Known rows, with every way that one mark hangs from another:
J_880[J_144[J_451[J_479[J_168] J_809]]]: [-39  27  -2 -33 -38 -12  13   9  33 -43  19  -5 -38  -7  -9 -19   7  -2
 -50 -22 -21  33 -48  15  14 -40  -1  15  17  11 -19 -18  22 -10  54]
J_809[J_451[J_144[J_880]]]: [ -6 -29   2 -29 -21  -3  -9   7 -38  -7 -26  10   0  -6   7  27 -19   0
  -1  -9   4  15   5 -13   6  14  -6 -15 -14  -6   0  41  -5 -41  12]
J_880[J_144[J_451]]: [-32  10   8 -22 -18  -1  20  -2 -12  -8   5 -15   0 -18 -44   2  24  18
 -35   4 -23  25 -29  43  -4 -26  -1  -6  -6 -12  -5  21  23 -27 -25]
J_168[J_809]: [ 36 -15   6  16  -2 -14  13 -20   6  16  52  -1  15  -3  -4   5   5  -9
  21  -4   6   3  12  23   2   9  -5 -25 -14  -1  26  21  -2  11  -1]
J_165[J_144]: [ 44   6  23   9  32  -9  11  -3 -30  12   5 -10  31  21 -38  37 -17  -7
 -10  -3  -9  -8  -1  29  27   7  -4 -28  -8 -21  14  -1  -6  -3 -37]
J_809[J_451[J_144 J_479]]: [  5 -21   3 -24 -17 -10   0   1  -8  -8 -12  22 -32  -2  -8  -3 -14 -14
 -17  -2   9  -2 -17  -1   0  13   7 -12  -6   5  -5  16 -34 -14  63]
J_168[J_479 J_556 J_809[J_880]]: [ 19  -2   2  35  16 -15 -25 -11  20  35  29  31  11  14  37 -38 -13  22
  27  50  31 -16  17   0 -21  19 -12  13   0  11 -16  -9  24  59 -15]
J_451[J_144 J_479[J_168[J_556 J_809]]]: [ 18  43  -6  18 -18 -17  -4 -17  11 -35  66  21   3  18  17 -29 -18  -8
   3   1  -7  37   0  -1 -11  -5  -6   3   3  23 -37 -32 -17  37  80]
J_556[J_165]: [ -9 -11   0  13  14  28   7   2 -28  32   6 -23  21 -15 -23  23  21 -10
   1   5  31  17   3 -11 -14   3  -2 -26 -33 -22  35  18 -11 -26 -20]
J_809[J_451[J_144] J_880]: [-24 -50  -4 -20  -2  10  -8 -13 -18 -12 -51  16 -10  -8   8  -4   3   4
  16  31 -10   9 -16 -22   6  26   5  -3  -9 -10  18  40  -7 -42   3]
J_809[J_451 J_880]: [ -8 -52  -8 -11  12  -2  -5  -4   8   1 -34   9  -9   1   8   3  21  10
  13  11 -10 -13  -2  -1   1  22  11   5 -21 -24  22  40  -1 -43 -44]
J_809[J_451[J_144[J_880] J_479[J_168]]]: [  4 -10 -11 -30 -34  -8  -8  16   0 -41 -15  21 -15   8  27   1 -20 -22
 -13 -37 -11  12  -7 -29   1  -5   5  17   9  17 -26  12  -8 -21  43]
J_880[J_144[J_451[J_479 J_809]]]: [-50  24  -9 -28 -22  -8  13   7  23 -28  12  -8 -48  -7 -18  -9  -4  12
 -44   4   4  17 -44  21   8 -26  -8  -5  14  10 -12  -8  15 -11  67]
J_451[J_479[J_168] J_809]: [ -5  24  -5 -24   2 -18   3  -1  38  -6  42  11 -22  16  30 -11  -7 -39
  -4 -53 -10  23 -20 -17   8 -10   7   7   4   4   1 -10  -6  -1  63]
J_479[J_168[J_556[J_165] J_809[J_451]]]: [ 29 -23  23  25 -46  12 -18  -1  17 -25  50 -14   1   2   1   8  19   6
   4 -23  10  32  11  -2  -1  -4  11  -8 -42  15   2 -19  11  20  -2]
J_165[J_144[J_451] J_556]: [ 25  26  23  19  -1   4  13  -9 -46   5 -44 -24  28  16 -67  35  16 -17
  14  -2 -24 -25  22  30  39  13  22  -7   7   1  18 -19   9   4 -34]
J_165[J_556[J_168]]: [ 11  21  18   0  42  12  12  -2 -53  59 -52 -31  29 -27 -40  14  31 -27
  46 -32 -10 -21  51  -8  -6   5  19 -11   1  -2  33  12 -46 -13 -57]
J_809[J_451[J_479] J_880]: [ -2 -40 -22  -6  15  -4 -11  10  25 -10 -33  16 -29  12  15 -11   8   0
  -2   8   1 -39  -6  -8  -4  13   7  17  -6 -15   3  20 -14 -23  -8]
J_168[J_479 J_556 J_809[J_451 J_880]]: [ 31 -36   9  15  -4 -19 -32   3  36  20   6  34 -15  11  36 -32 -12  28
  15  39  33 -29  13   3 -16  28   2  21  -5  18 -11  -6  21  52  -8]
J_144[J_451]: [-20   4  14  -3 -25  -4  20 -24 -10  20  14  -2  23  -9 -15   3  19 -12
  -3 -19 -24  22 -17  33  -2  11   3  -4 -10 -34  -7  38   3 -27 -20]
J_556[J_168]: [  1   7  26 -13  35   6  21  -9 -19  52  -4 -19  32 -37 -10  13  -4  -8
   9 -39 -10   2  17  13 -13   9   5 -15  -4 -35   6  23 -64 -16 -49]
J_556[J_168[J_479]]: [ 20   1  38 -20  40   0  18  17 -10  80 -24   9  23 -48   2 -13 -22 -12
   8 -29  14 -18  10  -5 -27  14   6   8  11 -18   4  18 -53  13 -47]
J_144[J_451[J_479[J_168] J_809] J_880]: [-36  30 -22 -15 -51  -7  -7   4  35 -34  18  10 -18  12  58  -2 -24 -23
 -11 -62 -20  21 -11 -18  17 -13  -5  33  26  -3 -45  -5  20 -10  59]
J_168[J_479 J_809[J_880[J_144[J_451]]]]: [ -3 -20  -8  -7 -11  -8  -6  12  29  -5  -6  24 -10 -15  10 -43  -4  27
  -9  47  12 -25 -26   0  -7  -2 -10  24  25  14   7  -8  44  33  -2]
J_165[J_144 J_556[J_168[J_479]]]: [ 55  26  44  -1  58   5   6  22 -43  59 -81 -11  27 -10 -52  17 -24 -20
  22  -7   3 -61  45 -11  18  12  20  -2  28  15  28 -31 -34  41 -57]
J_880[J_144]: [ -5   6   4 -20  24 -14  17   8 -25  12   9 -13   6 -12 -42   8  27  13
 -29  19  -4  23 -13  33  -4 -33   0 -22 -13  -6  17  26  12 -39 -34]
J_165[J_556]: [ 16  16   9   9  32   1   4  -4 -48  48 -27 -14  28   2 -43  11  49 -29
  40  -8 -12 -14  43   3   0  -1  13 -13 -14  -1  38  24  -2 -26 -43]
J_168[J_556]: [ -4  28  18  24  20 -11  -1 -21 -19  36  45  -9  24  16  -8  12  18  12
  14   4  -1  32  18  43 -20  -3  -3 -17 -31 -25 -25  22 -12  -9 -35]
J_144[J_451[J_809] J_880]: [-49   7  -5 -17 -40   0  -5 -12   4   2   9  -3 -10   1  41  25 -15 -10
  -1 -32  -7  23  -6  -5  23   6 -14  -1   7 -18 -22  30  28 -21  26]

Rows:
[-15 -10 -34  10 -13  -2   2  -3  36 -49  13   0 -22   5  -2 -29   9  29
  -8  41  -1 -24 -21  15  -2 -13 -16  12  26  14  -8 -21  26  20  30]
J_168[J_809[J_880[J_144[J_451[J_479]]]]]
[-40  10 -30 -11 -10  -1   6   9  31 -51 -14  -3  -2  -1  -2 -41  23  10
 -30   6 -43   7 -37   5  -6 -35   1  39  22  -5 -18  -5  30 -23 -19]
J_809[J_880[J_144[J_451[J_479[J_168]]]]]
[-67   7 -15 -23  20   8  -5 -27 -16   6 -18  18 -16  -8  33  -2 -15  -3
  22  43   1  39 -31 -44  13  23 -13 -18   6  -4  25  20   6 -29  73]
J_451[J_144 J_809[J_880]]
[-53   1 -19 -25  31   1  -3  -2   6  -1 -16  -4 -28  -1   6   2  12  21
  -6  36   0  22 -26 -13  17 -12  -5 -11   6   0  32   6  30 -34  14]
J_451[J_809[J_880[J_144]]]
[ 28  18  35  -7  50   5   7  22 -38  86 -63  -7  24 -36 -28 -11   7 -29
  36 -24   9 -36  46 -19 -15   9  24   9  15   6  31   5 -40  15 -57]
J_165[J_556[J_168[J_479]]]
[-48  10 -35 -27  34  -5  -6   7  28 -19  -6   6 -51   6  21 -14  -2  14
 -19  37  10  -9 -30 -17   6 -21 -14   5  21  14   4 -13  13 -12  62]
J_451[J_479 J_809[J_880[J_144]]]
[  0  12  -8 -15 -46 -10  15  11  35 -61  36  -1 -15  -2 -21 -28  12   8
 -41 -11 -25  11 -34  34   1 -35   3  16  20  22 -19 -24  27  11  28]
J_880[J_144[J_451[J_479[J_168[J_809]]]]]
[  5  14 -22   8 -59  -8   4   7  38 -48  33   5   8  14  39 -12 -14 -17
  -7 -52 -25  -4   8   3   3 -15 -11  31  32   5 -45  -6  16  18  21]
J_144[J_451[J_479[J_168[J_809]]] J_880]
[ 42  21  17  40 -20  15 -10 -15   2 -28  57 -22  27  20 -11  24  -2   7
  -4  -8  -2  30  11   2  10  -6   5 -18 -24  13   6 -54  14  43 -11]
J_479[J_168[J_556[J_165[J_144]] J_809]]
[ 33 -33  -2  11  24 -10  -9   3  24  32   8  36  12   1  32 -36 -14   5
  29  33  26 -36   5 -21 -16  22  -9  14  12  10  15  11  18  35 -13]
J_168[J_479 J_809[J_880]]
[-54 -10 -18 -12   2   7  10  -3  -1 -20 -26 -10   3  -7 -15 -15  28  29
 -17  40 -23  10 -32  20  -2 -15  -5  12   7 -18   1  17  30 -36 -39]
J_809[J_880[J_144[J_451]]]
[ 24 -18  -3  33 -28  12 -18   1  20 -19  41 -10 -34   8   3   8  -3  24
  -3  22  58 -12  18   8 -15   7 -11 -15 -35  23 -15 -35 -21  40  48]
J_168[J_556[J_165] J_809[J_451[J_479]]]
[-40  -9  -3  15 -16  48  -5  -4  -5 -22 -30 -27 -11  -1  -5  34 -18   5
 -13  32  14  -1 -25 -23  36  25  -6 -18  -4 -11  26 -30  12   1  19]
J_556[J_165[J_144[J_451[J_809[J_880]]]]]
[ 19 -24 -20  28  -5 -15 -27 -14  42 -25  26  14 -29  25  31 -13   1  36
  17  32  19 -29  18  15 -10  15  -1   7  -6  13 -25 -22  -3  30  25]
J_168[J_556 J_809[J_451[J_479] J_880]]
[ -1 -19 -14 -23 -14  -6  -8  14 -15 -14 -22  20 -24   4  24  13 -27 -11
 -12  -9  14  -9   1 -19   0   4 -13   2   0   9 -23  25 -20 -22  53]
J_809[J_451[J_144[J_880] J_479]]
[-18  30   2  42 -16  30 -10  -3 -30 -10  10 -35  25  21  -7  51 -16  24
 -17  15  18  18  14  16   6   0 -17 -18 -24 -14 -38 -27  12  10 -28]
J_168[J_556[J_165[J_144[J_451 J_880]]]]
[ 32  21  15  24 -16 -22  -3 -25  13  -4  83  -4  32  14   8  -9  20  -3
  19 -27 -28  46  15  23  -6  -8   9  -2 -21   1 -17 -11  11  23 -19]
J_479[J_168[J_556 J_809]]
[ -6   1   2  23 -21  42  -3  12 -34 -17 -20 -33  21   1 -19  54 -21   2
 -21   4  15  -9   1   1  21   6 -15 -18  -1 -15   0 -13  14  -5 -20]
J_556[J_165[J_144[J_451 J_880]]]
[ 46 -37   1   0 -21 -21   3  -2  32 -10  31  13 -29   5   1   0  -2  -3
   1 -13  21 -38   7  15   2  10   4  -9  -6  19   7  -1 -15  21  40]
J_168[J_809[J_451[J_479]]]
[-12  55 -19   5  -5 -12 -17   3 -13 -28  31  14  21  22  38 -10 -22  -7
  -4 -18 -12  42   9 -22 -19 -20 -14  16  13   8 -64  -5 -11  -1  44]
J_451[J_144[J_880] J_479[J_168[J_556]]]
[ -4  16  22  29  17  10 -18  15 -20  64  17   6  23  -9   7  -4   2   6
 -11  26  60  18   7  -6 -43   7  -1   0 -36  -1 -13  -2 -10  23 -24]
J_168[J_479 J_556[J_165]]
[ 15   4 -29  -5   5 -16   6   9  41 -48  26   6  -7  12   5 -34  10   1
 -11  -1 -20  -3 -14  -6 -10 -34  -1  25  23  18   0 -26  18  14  15]
J_451[J_479[J_168[J_809[J_880[J_144]]]]]
[-23 -51  -8 -30   9   2  -6  17  -2 -25 -49  -2 -29  -4 -24   0  26  31
 -18  31 -10  -5 -21   8   0 -12   8   5 -15  -4  22  30  27 -46 -46]
J_809[J_451 J_880[J_144]]
[ -5  -8  29  -6  31  37   6  30 -20  74 -39  -9  17 -56   0  -3 -19  -8
  -2 -13  46 -10   7 -38 -36  14   5  -3  -4  -9  24   1 -57  16 -34]
J_556[J_165 J_168[J_479]]
[ 20  29  21  29   3  16 -10  -1 -17  -7  31 -23  36  19 -23  25   6   0
 -13 -17 -10  43   1   8   1 -11   7 -14 -31  -9  -6 -30   3   4 -44]
J_479[J_168[J_556[J_165[J_144]]]]
[-11  23 -28  -4  12  -6  -1   8 -23  -5  -2  19   5   8  26   3 -27 -13
  -1   5  11   7   9 -23 -11  -4 -21  -5  16   3 -29  15 -15 -13  55]
J_451[J_144[J_880] J_479]
[ 21 -19 -11  10  -1  -2   4 -18  31 -16  32   3  25   9  20 -16  19 -11
  31 -17 -36  13   4 -13   2   2   6  12   2  -4  18   4  23   4 -32]
J_479[J_168[J_809[J_880]]]
[ 26 -52 -28   3  -6 -10 -10  -3  45 -26   2  17 -33  10  24 -15   0   8
  15  18  14 -47   4  -6   0  18  -1   3   6  12   9  -4  -4  17  25]
J_168[J_809[J_451[J_479] J_880]]
[ 43  31  34   6  53  19  18   4 -59  40 -64 -33  35  -7 -60  43  -2 -14
  30 -20 -15 -46  46   5  24   7  22 -22  14   2  36 -28 -45  17 -62]
J_165[J_144 J_556[J_168]]
[  7 -13   6 -18  33   4   4  20  20  30 -32  11   2 -40  11 -36 -29  28
   5  19  21 -36   4 -17 -19   0  -6  16  34  17  20 -18 -18  43 -30]
J_556[J_168[J_479 J_809[J_880[J_144]]]]
[-63   6 -28  -9 -16  -2   2 -14  39 -11  -3   9 -30   3  37 -20  -5  -8
  -1   1  -8  -5 -31  -7   9  14  -5  19  23 -14 -18   1   1 -10  65]
J_144[J_451[J_479 J_809[J_880]]]
[ 44  28   2  20  42   1  -5  13 -61  10 -50 -27  28  35 -41  54   1 -14
  27  -1 -12 -40  56  -4  31  -5   7 -15  15   7  20 -14  20  -4 -55]
J_165[J_144[J_880] J_556]
[ 50 -39  18 -12 -40 -16   3 -10  26 -16  35   7   3   1  -1  -3  13 -20
   8 -55 -26  19   0  11  14   0  20  -2 -21   7  22   8  10   4 -14]
J_479[J_168[J_809[J_451]]]
